Known rows, with every step that occurs:
gage murediv biroza: [ 16  -7  15 -14  16   2   8   8  15  -8  10  -1  -1  -8   5 -17 -10   6
   3 -16  19  12 -25  30 -16  -8  -2   3   4  30   6  15  -4 -24 -11  -2
   0  10   9 -14   3   3 -18  23   3 -15  14  -9]
noluf keni gage murediv biroza boru gidu: [-23 -31   2 -29  27  17   6  -4   1  24  -1  -3   1 -24  25 -22  -4  -5
   1 -13  19   6 -14  10  27 -12   7 -29   8  23  10  30  17 -12 -18   8
  21  -6  -5   5  40 -13 -19  30  -2  27  23  16]
murig roluz murediv gage: [ 34   5 -30   3  25 -21  15   9  26  -7   2   1  19  18 -23  -6 -25 -14
  -8   5 -17  -4  -1  -2   1   4  -8   6   2 -10 -19  -9 -11  11  -3  -8
 -24 -16  -8 -13 -23  22   3  -1   5  12 -13  12]
boru roluz murediv: [  2   6   9  29 -10  -1   9   8 -12  -5   1   9 -13  11 -10  10  -2   7
  -4  19   4  -3  33   6 -14  11   3  28   7 -12 -43   3  -6  17  -4  25
  -4   4  26  27 -14   5  -1  -3 -23 -13  -4   8]
roluz murediv gage keni: [ 13  24  20 -11  35 -25  21  12   9  -3   0  14   6  -2 -27   1 -10  -8
   3 -19 -15  -7   2  17 -14  -2  -2   7   3  12 -33  -3   0  14  -1 -16
  -4 -29  21  -4   7  15   5   5   4   8 -15  27]
boru gidu: [-10   9  17  23 -12   5 -26 -21 -11   6 -18   4 -11  -3  -3  22  30  18
  -7  14  19  -1  17 -23 -10   4   1  36  -9  -1   0  21   1  -8   4   9
   1  23   3   4 -19 -26  14  -1  -1  -3  -5 -30]
luzin murig roluz murediv: [ 30   0 -60  -5  11 -17   7  10  10   6 -16  -6   0  11   0   1 -23 -15
  -9  14 -23  21  -1 -18   1  13  11  17  -8 -27  14 -12   6  -6  23 -32
 -18  21 -48 -24 -27   0   8 -12  12  -2  12 -10]
gidu boru roluz murediv: [  3  12  23  45 -30  -9 -11  -1 -18  -8   1  17 -16  29   7  12   8  13
 -25  14  24   4  33  -1 -12  12  15  35  -5  -7 -25 -14 -25  18 -16  45
  20   6  40  22 -12  22  18 -13 -14 -23  12  -5]
biroza murediv roluz murig pibe: [ 16  17  -6  11 -10  -2  14  -9   1 -27   8 -11  12  -3  -4  30   2  -4
  22   1 -16  -9  -3  -1  -8   8 -23 -18   3 -12  17 -22  -5   9   8   4
 -16 -14  -6   5   4  10  10 -11   1 -14 -37   5]
gidu boru pibe: [  2  14  39  33 -31  -4 -29 -25 -19  16  -9  20   7  18  15   0  40  20
 -13   0  29  -1  14 -32 -24  11   3  31  -8  -9   9   1  -6  -2 -15  24
   8  20  21   9 -34   5  21 -13  -8 -24  30 -37]
murediv biroza boru pibe: [-19   7  41   4 -26   1 -26 -44   5  -8  12  17   7  17 -26   7  13   6
  -6   8   6  13 -12  16 -22  15 -14  13   5   8  10  -9  -6  -4  -6  20
  -3  13  42  18 -12  -5  21  -4   9 -16 -31 -18]
luzin murig noluf keni: [-19  -7 -65 -25 -12   8 -20  17 -11  35 -20 -14   4 -12  22  -2  -4 -22
   3   1 -14  12   5 -50  14   3  23  -1  11 -17  16  12  42 -15  44 -47
  -8  13 -77 -22  -7 -45  -4 -18  21  10  32 -14]
murediv biroza: [ -9   4  14   1 -14 -10 -13 -14  18 -15  10   6   1   2 -17   2  11   5
  -7  -1   6  11 -10  15 -29  -1  -3  14   9  15  -3  -1  -1  -8   5  -8
  -6   4  -1 -12 -10 -13   1  10  11 -17  -3  -4]
noluf keni gage murediv: [ -7 -30 -14 -29  40  16  21  21   2  39  -7 -11  12 -41  39 -33   1  -6
  14 -28  18 -11 -13 -14  20 -22  16 -33  14  12   4  40  34 -19  -8 -20
   9  -8 -47 -11  24 -17 -45  35 -10  23  61  18]
murig noluf keni gage: [-29 -26 -50 -24  -4  15  -6  22  -5  42 -12 -15   8 -12  26 -22  10 -16
   9  -7   4 -20   7 -41  30 -21  18 -25  28   0 -10  32  39 -16  18 -39
  -4 -21 -66 -15   8 -41 -26   0   6  39  48   8]
keni gage murediv biroza boru roluz: [ -6 -20  15  -9  20  27  18  14   6  16  10   4 -19 -10  13 -27 -12  11
   1 -12  10   6 -18  38  18   0   0 -32   1  15   7   7 -11 -19 -19  17
  24   5  31   9  19   4 -28  28 -13  -8  14  12]
luzin murig noluf keni gage murediv biroza: [-15 -18 -67 -46   8  13   1  27  -2  38  -6 -13  -7 -14  29 -27 -23 -21
   4 -14 -13  20 -14 -12  28  -3  20 -33  11  -2  19  12  37 -20  26 -42
   1   5 -60 -30  16 -31 -21   1  16  16  41   5]
roluz murig noluf keni gage murediv biroza: [-13 -28 -36 -48   9   3  19  25   7  15   2 -21   5 -16  17 -20 -21  -4
  21  -1 -19   2  -8 -19  16 -35   1 -36   4 -15  -5  28  27  -6  16 -46
   4 -20 -35 -20  14  -3 -14   5  -2  40  36   0]
roluz murediv biroza: [ 14   4  11   1  -3 -32   4  -9  16 -29   9  15  -1  17 -26   8  -6  -6
 -14   4   6   8  -1  37 -28   3   3  22  19  14 -31  -9  -8  13  -8  -3
 -14 -13  15  -6  -5  14   7   3  10   2 -13  17]
murediv gage: [ -3  30  23   5  10   3 -12   8  12   6   4  10  14 -19 -18  -1   6   4
   0 -22 -11 -15  -8 -19 -13  15  -9   4   1   3  -7  -1   2  -1   8  -6
 -15  -1   3  -7 -15  -8  -3   5   3 -14 -14   3]
gidu boru roluz: [-10   9  24  45 -36   6 -23  -2 -20   2  -1   9 -13  18  15   8  20  21
 -18   9  23   3  30 -19 -11  10  12  31 -11  -8  -7  -5 -19   5  -7  42
  23  20  29  20 -19   3  14  -9 -15 -33  20 -17]
keni gage murediv roluz murig: [ 20 -18  -1 -21  37  17  44  32  15  16   5 -10 -12 -49  31 -26  -7  15
  27 -22  -3  -3 -16  11  20 -23  -4 -46  -1  -3  17  15  -3 -18  -4 -20
   7  -7  -7 -19  11  13 -36  30 -27  13  28   6]
biroza murediv roluz murig pibe boru: [  9   9  -1  13 -12   0   4  -7 -10 -29   5  -7   3   7  -8  24  11  -9
  17   4  -6 -25   7   3   4   4 -18  -9  -8  -8  24 -21  -5  23  -4   5
 -15 -18  -9   7   6  15   4 -21  -1  -4 -35   5]
pibe boru biroza murediv roluz murig luzin: [-10   3  13  20 -24  12 -21  -3 -32 -20  -8 -10 -19  22  -6  14  25   4
 -12  17   0 -24  15  10  12  -5   1  20 -24  -5   5 -21 -15  15 -17  22
   3  19  -3  18  11  14   1 -20  -8   1 -10  -8]
noluf keni gage murediv roluz murig pibe: [  2 -30 -36 -35  37   3  39  26   5  22   4 -17  19 -48  36 -30  -6 -14
  25 -20   1 -14 -11 -16  32 -28   0 -60   6   1  10  30  32   6  -5 -26
  -3 -24 -52 -24  28  -5 -36  24 -14  33  43  19]
roluz murig noluf keni gage: [-21 -25 -39 -33  -3   3   8  23  -1  25  -7 -22   8 -20  16  -9  -3  -3
  21   7 -24 -11   7 -51  16 -32   4 -25   5 -33  -7  28  36  -4  28 -54
  -2 -17 -55 -17   0 -16 -10 -11  -4  44  38  -7]
pibe boru biroza: [-17  -2  27  20 -21  17 -36   0 -34  -1 -24   8 -19  26   0  -4  36  11
 -22  11  31 -31  17  -8   7  -2  16  44 -23   6  -2   9   3  13 -14  13
   7  24  -4  13  -8 -11  -6 -21   2  -1  16 -18]

Rows:
[-16  -1  26   5 -23  -3 -26 -29  12 -19  11   7   1  10 -23  14   3   4
 -10   7   4  12 -13  20 -15  10  -6  13   5  17   9 -14 -11  -6   3  12
   3   9  27   8  -1  -8  15  -1  17 -15 -32  -7] => murediv biroza boru
[ -3 -18 -29 -22  -1   5  24  19   5   6  11 -23   1 -42  19  -6  -1  -2
  36   2 -20  -5  11 -23  27 -33  -6 -45  12 -18   0   7  11   5  24 -35
  -8 -30 -33 -17   6  -5 -13   0 -21  39   5   7] => murediv roluz murig noluf keni gage
[ 30 -11 -33   1   9 -29  15  -4  28 -20   7  -3  11  32 -23  -4 -20 -13
 -15  19  -6   9  -4  21  -9  -6  -3  12   8   0 -17  -9 -15   4  -6 -10
 -19 -10 -13 -15 -21  18   5   3   9  12  -6   9] => murig roluz murediv biroza
[ -5  17 -42   9 -18   7 -29   3 -33   3 -29   5  -2  31   1   9  14 -18
 -26   5  -1 -13   1 -17  15  32  10  12 -25 -14  33 -18  25  19   9  -5
 -11  32 -46 -11  -5 -22   9 -38  30 -23   6 -17] => luzin murig pibe boru biroza murediv
[-11 -10  24  21 -18   0 -12   6 -24 -15   2  17 -28  32 -22  -6  12  -1
 -19  21  23 -23  35  28   4   1   8  40 -12   7 -24  -1 -11  43 -27  24
  -4  -3  23  24  -6  14  -9 -15 -16   1  -2  10] => pibe boru roluz murediv biroza
[-25 -32  -1 -34  26  19  25  10   1  20  10 -11   1 -28  23 -25 -20  -2
  15  -5  -2   7  -9   4  22 -19   1 -39  -1   2   1  25  15  -2 -11   3
  20 -11   0  11  37   2 -26  26 -16  21  24  22] => noluf keni gage murediv biroza boru roluz murig
[  8  -6  38  -8   7   9  -3 -19   7   0  10   9   3   2  -3 -13  -9   7
   5  -8  18  13 -26  31 -14   6 -13   3   2  26  17   8  -8 -20 -20  19
   6  15  45  11   1   7  -1  11   1 -15 -10 -21] => gage murediv biroza boru pibe
[  4   2  26  10 -12 -22 -13 -32   7 -30   5  21  -9  29 -33  25  -9  -3
 -21  17   9  14   2  42 -13  13  -2  29  10  15 -23 -15 -21  15 -15  24
  -3  -6  50  13   5  15  29  -7  13   8 -46   7] => roluz murediv biroza boru gidu
[ -8  33  29  -6  23   7   4  -2   2   1  -3   3  11   4 -17  12  -1  -3
  14 -30 -15 -11 -10   5 -20  14 -11  -3  -1  15   9 -10  -3 -10   3   4
   7 -20  19  21  24  -2   2  12  14 -25 -28  25] => biroza murediv gage keni
[ -9  26  27 -16  33  -4   9  13   7  13  -3   3  11 -18 -19 -10   5   3
  13 -29 -19  -9  -5 -11 -12  -3  -8  -7 -12  14  -4   4   7  -2  14 -23
   5 -17   8  -7   4 -11  -3  14   4  -8  -9  12] => murediv gage keni
[ 18   2 -17   4  -9 -15  19   3   7 -21  12 -13  14 -29  -4  15   9  -2
  24   9 -18  -9   5 -21   3 -14 -21 -24  -7 -20   8 -10   2  20  19 -22
 -26 -12 -23 -25 -17   1   6 -13  -9   6 -18 -13] => murediv roluz murig pibe
[ 12  17  14  22  -7  11   2 -15   2 -20   8  -3   0  -9   0  26  10   1
  19  -8   4  -4   0  14 -15  13 -12  -2  17   9  18 -19 -16 -11   3  19
  -7  -9   4  19   8  -3  -2   6  -3 -23 -36  14] => biroza murediv roluz
[ 14   3   9   4  -3  -8  19   4  11 -19  13 -14   0 -42   2  17   7  13
  32   6 -17   2   8 -15  -9 -20 -13 -11  -4 -18   7  -6  -8   4  21 -19
 -12  -7  -7 -13 -13   8   1   1 -20   7 -19 -11] => murediv roluz murig
[ 10  -8  28 -11  10   7  -3  -5  12  -9   9   2  -3  -2  -1  -7 -19   3
   2 -10  17  14 -28  36  -6   0  -2   2   4  32  14   7 -11 -24 -11  15
   7  12  32   1  10   5  -7  15   9 -16 -11 -13] => gage murediv biroza boru
[-15  37  44  24 -13   6 -21 -13 -25  -9 -11  12  -2  39   7  12  11  12
 -23 -16  13   7   3   6 -16  13   8  15 -18  12   1 -22 -23  -3 -15  50
  43   5  51  28  24  11  28  -7  14 -34 -10   5] => gidu boru biroza murediv gage keni
[  1 -21  12 -19  26  18  14  11  15  17   4   2 -12 -15  13 -29  -8   8
   0 -22  12   2 -31  34  15  -3   2 -32   6  20  17   8  -6 -29 -15  -2
  16   1  15  -4  18   4 -28  29  -4   1  17   9] => keni gage murediv biroza boru
[ -2  20   3  20 -20  11  -4 -16 -16 -21   2 -16  -4   8   0  28   9  10
  -3  11 -19   6  -1   9 -12   3  -8   1  -3 -11  -4 -27 -22 -11  -2  31
   6  24  13  22  14   5  14  -3  -5 -17 -28  -2] => boru biroza murediv roluz murig luzin
[  8  -2 -16  -3 -15  -2  11  13   6 -12  11 -20  -4 -27   4  12   2   5
  33  12 -21  -1  12 -21   7 -24 -10 -18   4 -20  -1  -3  -3   3  30 -30
 -15 -18 -16 -18 -15  -2   4 -14 -15  19 -16 -13] => murediv roluz murig noluf
[-23 -32 -23 -32  22  12  25  11  -1  19   8  -9  13 -19  19 -28 -17 -10
   8  -5  -3  -4 -10   2  31 -13  -2 -51  -2  -1   2  21  26  12 -13  -1
  13 -16 -14   4  36  -3 -23  16  -7  22  26  20] => noluf keni gage murediv biroza boru roluz murig pibe
[ 17  24  14   7  15 -20   6   6  15  -8   5  18  11   3 -26   7 -11  -7
  -7 -12 -10 -11   2   9 -14  15  -1  15  14   3 -34  -8  -6  14  -6  -2
 -22 -18  18  -3  -8  18   4  -1   3   3 -21  21] => roluz murediv gage
[ -8  17  29  39 -35   3 -36 -14 -20  -6 -15  11  -6  28  20  10  27  20
 -31   4  30   7  10 -16 -14   7  20  33 -10   1  -6  -8 -18  -8  -9  40
  28  31  24  10  -7   0  23 -15   7 -26  21 -24] => gidu boru biroza
[-11   5  42  21 -21  11 -29 -39 -13  15  -8  12  11   7  -8  11  22  11
   5  10  11  -8   0 -23 -12  22 -10  23  -2  -8  15   4   3 -11   0  19
  -4  25  32  29 -26 -11  19 -16   0 -11 -19 -35] => biroza boru pibe
[ 15   1 -44  -4   0 -16  -8 -15   6 -10 -10   3 -10  26 -15  14 -29 -14
 -22  29 -20  38  -3   9   9  20   5  18 -15 -18  20 -24 -11   1  14  -3
  -6  22  -5  -9 -11   6  32 -15  19   1 -28  -9] => luzin murig roluz murediv biroza boru gidu
[ 26  14 -53  -9  19 -17   8  14  15   6 -10  -1   6   5 -10  -1 -33 -16
 -11   5 -35  16  -3 -15   4  21   5   7  -8 -26  10 -20   3   3  20 -27
 -20  11 -35 -23 -23   8  10 -10  13  -1  -4   2] => luzin murig roluz murediv gage
[  0  25  29  41 -21  -7 -10   2 -13  -8   9  21 -13  26   0   8  -1  11
 -26   5  12   1  31   2  -9  19   8  26  -3  -4 -29 -21 -28  25 -21  50
  14  -2  53  23 -10  28  19 -12 -14 -23  -3   7] => gidu boru roluz murediv gage
[ 19 -11 -21   7   2 -25  -2 -25  20 -23   2   3   1  42 -28  11 -21  -9
 -22  31  -1  15   1  26   4   3  -6  19  -1   3 -11 -14 -25  10 -10  14
  -9  -4  19   4 -12  20  25  -7  12  17 -36   0] => murig roluz murediv biroza boru gidu
